Known rows, with every step that occurs:
soreg > sopa > rima > musif > buzog > zufo: [ 32.0   3.3   6.7   0.6  -0.8  -3.3  11.7 -14.2   4.9  -6.4   5.9  16.6
  16.0  30.6 -46.7  27.8   6.8   5.8  14.7 -18.7   5.5  -1.9   3.9  13.7]
kedod > vatemag > zufo > buzog > musif: [-32.4   1.7  17.5 -12.3  -0.5  11.1  -7.4   0.6 -14.1   0.1  -0.3   1.6
   1.1 -14.7  27.8   9.6   1.2 -14.5  15.0 -12.1   7.1  16.5  11.4 -10.0]
rima > musif > buzog > zufo > vatemag: [ 17.6   5.8  -3.8  -4.9   2.3   6.2   5.9  -5.1   5.2  -2.4  19.0   5.8
   8.7  11.4 -13.2  18.0   0.9 -10.0  14.0 -26.8   4.7   4.8   6.2  -1.4]
soreg > sopa: [ 17.9   4.2   3.9   6.1   2.2 -15.6  10.5 -30.4  -3.0   1.8   8.2   8.8
   3.5 -23.0  -5.1  31.0  18.9   9.7  19.8 -11.0   4.3  10.0  15.5  19.1]
vatemag > zufo: [ 21.5   4.3  14.5  -0.4   3.6  -4.1   2.1 -18.8  -9.4  -3.0   1.5   6.6
   5.4 -24.4   4.4  24.9   9.9  -0.3  11.0 -10.9   9.2   0.3  18.6  -9.0]
kedod > soreg: [ 16.5   1.8   5.5   5.9   8.2 -13.2   4.6  -6.8  -5.9   7.2   3.2   4.2
 -16.7 -22.3   7.0  11.0   7.8   3.1  16.4   1.3  15.9  -3.4  16.8  15.4]
vatemag > zufo > buzog > musif > rima: [-29.1   5.0  19.0  -6.7   0.7  14.9  -3.6   5.4 -19.6   2.4  18.5   5.4
   3.5 -18.3  27.2   3.3  -3.9  -1.2  -0.7  -2.1   8.7  16.5  16.1 -10.9]
soreg > sopa > rima > musif: [ 11.6   4.7   1.9   6.5   1.8 -23.6  18.5 -33.0  -3.6  -4.5  -1.8   9.6
  14.3  11.5 -17.6  30.1  21.5   6.5  19.1 -10.0   3.9 -20.6  10.5  22.7]
buzog > musif > rima: [  2.5   3.6  14.5  -2.3   2.7  -1.3  -6.9  -8.7  -8.1   6.7  26.0   6.5
   2.8 -29.9  16.6  26.2  -0.5   7.4  14.1 -13.8   8.1  18.1   8.1  16.1]
rima > musif > buzog > zufo > vatemag > kedod: [ 15.9   6.9   3.9  -9.6  -0.1  -1.3  10.6   4.3  -3.2  -1.1  13.5   9.7
  11.2  16.9 -21.1  19.3  -1.4 -11.3  14.0 -20.3   6.9  -2.7   0.1  14.3]
rima > musif > buzog > zufo > vatemag > kedod > sopa > soreg: [  6.1   3.7  -1.6  -3.0   2.1   0.3  12.5  17.2  11.1   1.6   0.5   8.1
   2.2  12.4 -16.8  -1.8  -9.8  -9.8   5.2  -7.7   2.1   5.5  -3.7  -8.3]
vatemag > kedod: [ 15.0   4.5  15.8  -0.1   3.0 -13.7  11.1 -15.5 -15.6   2.8   2.6   8.7
   4.8 -18.1  -7.8  34.6  14.9   0.7  19.5  -1.6   7.3  -3.8   9.0  27.9]
zufo > buzog > musif > rima: [-35.6   5.0  13.3  -2.0   3.4   9.5  -0.6  -1.8 -17.5   6.5  25.6   3.0
  -0.5 -18.7  20.7  12.9   1.1   4.1   7.7  -0.5   6.8  19.7  13.7  10.3]
buzog > zufo > vatemag > kedod > soreg: [ -8.1   3.0  -2.3   3.6   2.7 -10.1   1.6  11.3   0.3   5.7   5.4   6.1
  -2.6   8.0 -11.7  -9.8  -2.4  -9.1   5.3  -4.2  20.7  -1.2   2.1   6.3]
rima > musif > buzog > zufo > vatemag > kedod > soreg > sopa: [ 19.7   5.5  -2.2  -4.6   0.0 -11.7  13.6  16.7   6.1   7.5   6.4  12.5
  -2.7  21.8 -17.0  -7.9  -6.5  -8.2  10.6 -14.7  14.6  -0.5   1.6  28.3]
zufo > vatemag > kedod > sopa: [ -2.5   4.8  -4.5   5.9   9.0 -13.2   2.5   6.9   3.5   0.8   1.0   3.5
  -2.5 -18.8  -5.5  -1.4   7.3  -7.2   7.5  -7.0   1.3  -7.1   7.3   5.8]
zufo > vatemag > kedod > soreg > sopa > rima: [-12.1   1.7  -7.6  16.2   7.8 -22.2  10.6  -1.7   0.3   4.8  -3.4  11.5
   1.6  18.0 -22.5 -16.9   7.8   1.6   3.9   1.0  14.0 -21.6   6.9  20.1]
kedod > soreg > sopa > rima > musif: [ 13.9   2.1  -0.8   8.6   4.4 -26.5  18.2 -12.5  -0.8   2.1  -6.8   8.3
  -3.1  14.1  -8.8   6.4  14.0   6.2  14.7   0.4  14.3 -26.9  12.6  26.8]
rima > musif > buzog > zufo: [ 38.6   5.0  13.2  -9.2  -0.4   3.5   7.5  -7.1  -2.7  -1.1  13.3   9.8
   4.5   4.1 -19.5  35.9   3.5  -2.9  20.8 -18.6   6.8   7.2   5.0  10.5]
buzog > zufo > vatemag > kedod > sopa: [ -3.9   3.3  -4.6   2.4   4.2  -9.6  -2.3  13.3   8.6  -3.1   3.9   6.3
   4.1  -2.4 -21.6  -2.4  -0.2 -10.2   4.8 -12.7   4.9   3.9  -0.6  -6.9]
kedod > vatemag: [ 13.9   2.5  12.7  -2.3   9.1 -10.6  -3.3 -22.9  -4.7   1.8   6.7   1.2
  -1.4 -30.3  -2.6  39.2  14.5  -7.3  28.9 -17.0   2.4   1.4   7.5  13.6]

Rows:
[ -6.8   4.9  -7.2   6.3   3.3  -0.7  -3.0 -16.2   3.4  -3.3  15.3   4.4
  11.0  -0.2 -14.3  14.8   5.7  -5.9  11.4 -20.2   8.4  11.6   6.1 -15.0]
buzog > zufo > vatemag
[  6.3   1.1   4.0   9.9   7.4  -7.6   8.8 -11.9   4.1   2.4  -5.6   3.8
  -7.3 -31.3   7.7  16.9   6.4   7.6  10.7   4.5   2.8  11.1  10.4 -11.5]
kedod > sopa > soreg
[ -8.7   3.6  -8.7   6.7  -0.6 -26.0  14.4   4.0   4.4   0.0  -5.0  10.8
  11.0  44.3 -29.0 -13.1   2.7  -6.1   6.6  -6.0  19.6 -24.4  -1.6  18.3]
buzog > zufo > vatemag > kedod > soreg > sopa > rima > musif
[ 10.2   3.8   0.1   2.7  11.4  -5.1  10.1  17.6   5.4  -4.0  -1.2   8.9
   2.9  16.3 -28.1  -5.0   3.2  -8.6   7.4 -10.0  -4.7 -30.4   3.0  12.7]
zufo > vatemag > kedod > sopa > rima > musif > buzog
[  4.2   0.0  -0.2   5.4   8.7   8.4  -6.0  22.0  14.6  -6.1   3.8  14.4
   7.5  24.6 -57.5  -9.4  -5.6  -6.6  -1.2 -11.8   1.6  -6.5  -3.4  -8.3]
musif > buzog > zufo > vatemag > kedod > sopa > rima
[-18.2   3.3  17.5  -5.1   6.6   4.0  -0.7  -9.0 -15.1  -2.1  -0.5   0.3
   2.3 -19.8   8.6  16.5  10.0 -15.6  12.9  -6.6   4.0   1.4  17.2 -11.6]
kedod > vatemag > zufo > buzog
[  2.3   1.1   0.6   4.3   5.2   9.7   3.2  18.3  13.4   3.2   2.4  10.9
   1.7   1.7 -24.7  -6.7 -11.7  -4.8   0.5  -5.8   3.0  19.6  -4.4 -18.4]
musif > buzog > zufo > vatemag > kedod > sopa > soreg
[ -3.0   3.8  -7.0   5.8   0.1 -19.9   7.4   5.3   4.7   7.0   3.4  10.1
   0.9  10.2 -15.6 -14.2  -1.1  -6.5   6.3  -8.0  19.1   6.3   2.2  14.4]
buzog > zufo > vatemag > kedod > soreg > sopa
[ 10.5   4.2   4.7  -2.8   2.6   9.4   0.6   3.5   0.7   1.3  17.3  12.7
  10.1   8.5 -32.9  11.5  -3.0  -8.1   9.4 -18.9   5.4  12.1   1.0   3.4]
musif > buzog > zufo > vatemag > kedod
[ 32.7   1.8  12.3  -1.9  -0.2 -12.1  17.1  11.5   0.7   2.7  -6.3  19.3
   2.7  39.6 -45.1   1.9  -1.2  -0.2  11.1  -2.0  16.1 -15.2  -1.4  34.0]
vatemag > kedod > soreg > sopa > rima > musif > buzog > zufo
[ 17.7   3.5   9.1   4.6   2.8 -25.7  15.2  -3.1  -6.5  11.1  -5.5  10.9
  -9.2 -12.4  -4.9   8.5   8.9   6.2  15.6   4.3  16.4  -3.2  11.1  40.3]
vatemag > kedod > soreg > sopa
[-36.4   3.5   8.5  -1.8  -2.0   9.1   5.4  -7.8 -16.0   1.5   6.6   2.9
  -1.7  -9.1  22.5  11.3   8.4   3.0  14.2   0.4   7.7  21.3  14.4  10.2]
zufo > buzog > musif
[  5.1   1.0  -2.8   8.4   4.9   0.5   3.6  15.9  11.6   3.4   1.4  18.2
   3.1  36.0 -49.0 -20.3  -7.3  -0.8  -0.3  -7.2  15.4  -3.4  -0.5  10.2]
musif > buzog > zufo > vatemag > kedod > soreg > sopa > rima
[  9.4   2.1 -11.7   6.9   4.7  -3.1   7.9   5.1  14.1   0.7   4.9  12.5
   1.8  38.5 -30.7 -16.1  -3.3  -2.0   4.0 -15.9  12.9 -10.5   6.2   5.7]
kedod > soreg > sopa > rima > musif > buzog > zufo > vatemag
[ 32.2   1.4   7.2  -1.3   6.3   4.2   0.7  10.3  12.2  -8.2   0.3  12.6
   2.3  19.3 -45.0  12.6   0.1  -3.2   9.4 -12.1   1.4 -10.8   1.6  -2.1]
kedod > sopa > rima > musif > buzog > zufo
[-18.1   2.9  -4.2  10.7   6.3 -11.7  10.9  -0.1   4.4   4.2  -3.4   3.9
  -1.4 -16.7   2.0  -3.5   1.6  -3.1   4.6   2.0   1.7   2.3   3.9  -7.6]
zufo > vatemag > kedod > sopa > soreg
[ 11.1   4.1  -2.7   5.2   7.0 -14.2  19.3   9.1   1.9   5.9  -2.2  12.6
  -1.8  30.3 -21.2 -17.0   1.4  -1.5   8.4  -5.6   9.9 -29.0   5.9  34.5]
zufo > vatemag > kedod > soreg > sopa > rima > musif > buzog
[ -9.4   3.5  -7.1   2.8   3.5 -17.0   6.0  11.8   6.1  -8.9  -4.7   7.2
  15.3  30.9 -33.9  -4.4   4.8 -14.0   5.0 -10.9   4.7 -27.6  -3.8  -3.0]
buzog > zufo > vatemag > kedod > sopa > rima > musif
[  6.4   2.5   0.8   0.3   4.6  -2.0   8.7  21.7   3.0   1.4   1.2  11.4
   2.5  44.8 -36.7 -15.7  -6.8 -11.3   4.0  -6.0  16.3 -24.6  -2.5  13.0]
sopa > rima > musif > buzog > zufo > vatemag > kedod > soreg
[ 19.8   5.5   0.0  -7.3   3.5  -2.8   5.7  25.5   9.5  -1.5   6.3   7.8
   1.6  10.0 -24.0   3.4  -4.6 -15.2   9.0 -18.3   1.0  -3.9  -0.4   5.9]
rima > musif > buzog > zufo > vatemag > kedod > sopa
[ 33.2   2.7  12.6   1.2   4.8 -17.8  21.6   6.4  -4.5   6.7  -7.7  16.4
  -5.0  22.3 -26.2   4.2   5.6   5.0  13.8   1.4  11.7 -26.6   6.0  47.1]
vatemag > kedod > soreg > sopa > rima > musif > buzog
[ 12.6   3.8  -1.2   1.7   6.0  16.8  -4.1  -3.9   8.0  -1.9  22.6   8.5
   6.8   1.3 -25.1  12.5  -2.3  -4.1   8.8 -23.1   5.0  19.6   7.1 -11.4]
musif > buzog > zufo > vatemag
[  6.8   4.4   2.8  -1.9   2.1   1.7   9.9   2.2  -1.8  -5.1   8.4  13.4
  21.7  41.2 -45.1   9.2   0.9  -9.8   7.9 -16.8   7.0 -17.1  -4.2   7.4]
sopa > rima > musif > buzog > zufo > vatemag > kedod
[  9.6   1.7  -9.2   3.1   8.0   5.8  -1.1  15.3  17.1  -8.9   6.4   8.3
   6.6  26.6 -39.7  -6.0  -2.9  -8.6   3.1 -19.3  -0.9 -13.0   2.0 -15.9]
kedod > sopa > rima > musif > buzog > zufo > vatemag
[ 21.5   2.7  18.5  -5.7   6.4  -7.7  -7.1 -15.7  -6.6  -1.3   1.5   4.1
   5.3 -30.7   2.7  29.2   7.4 -12.2  20.7 -20.0   5.8  -0.5  12.1  -6.4]
kedod > vatemag > zufo
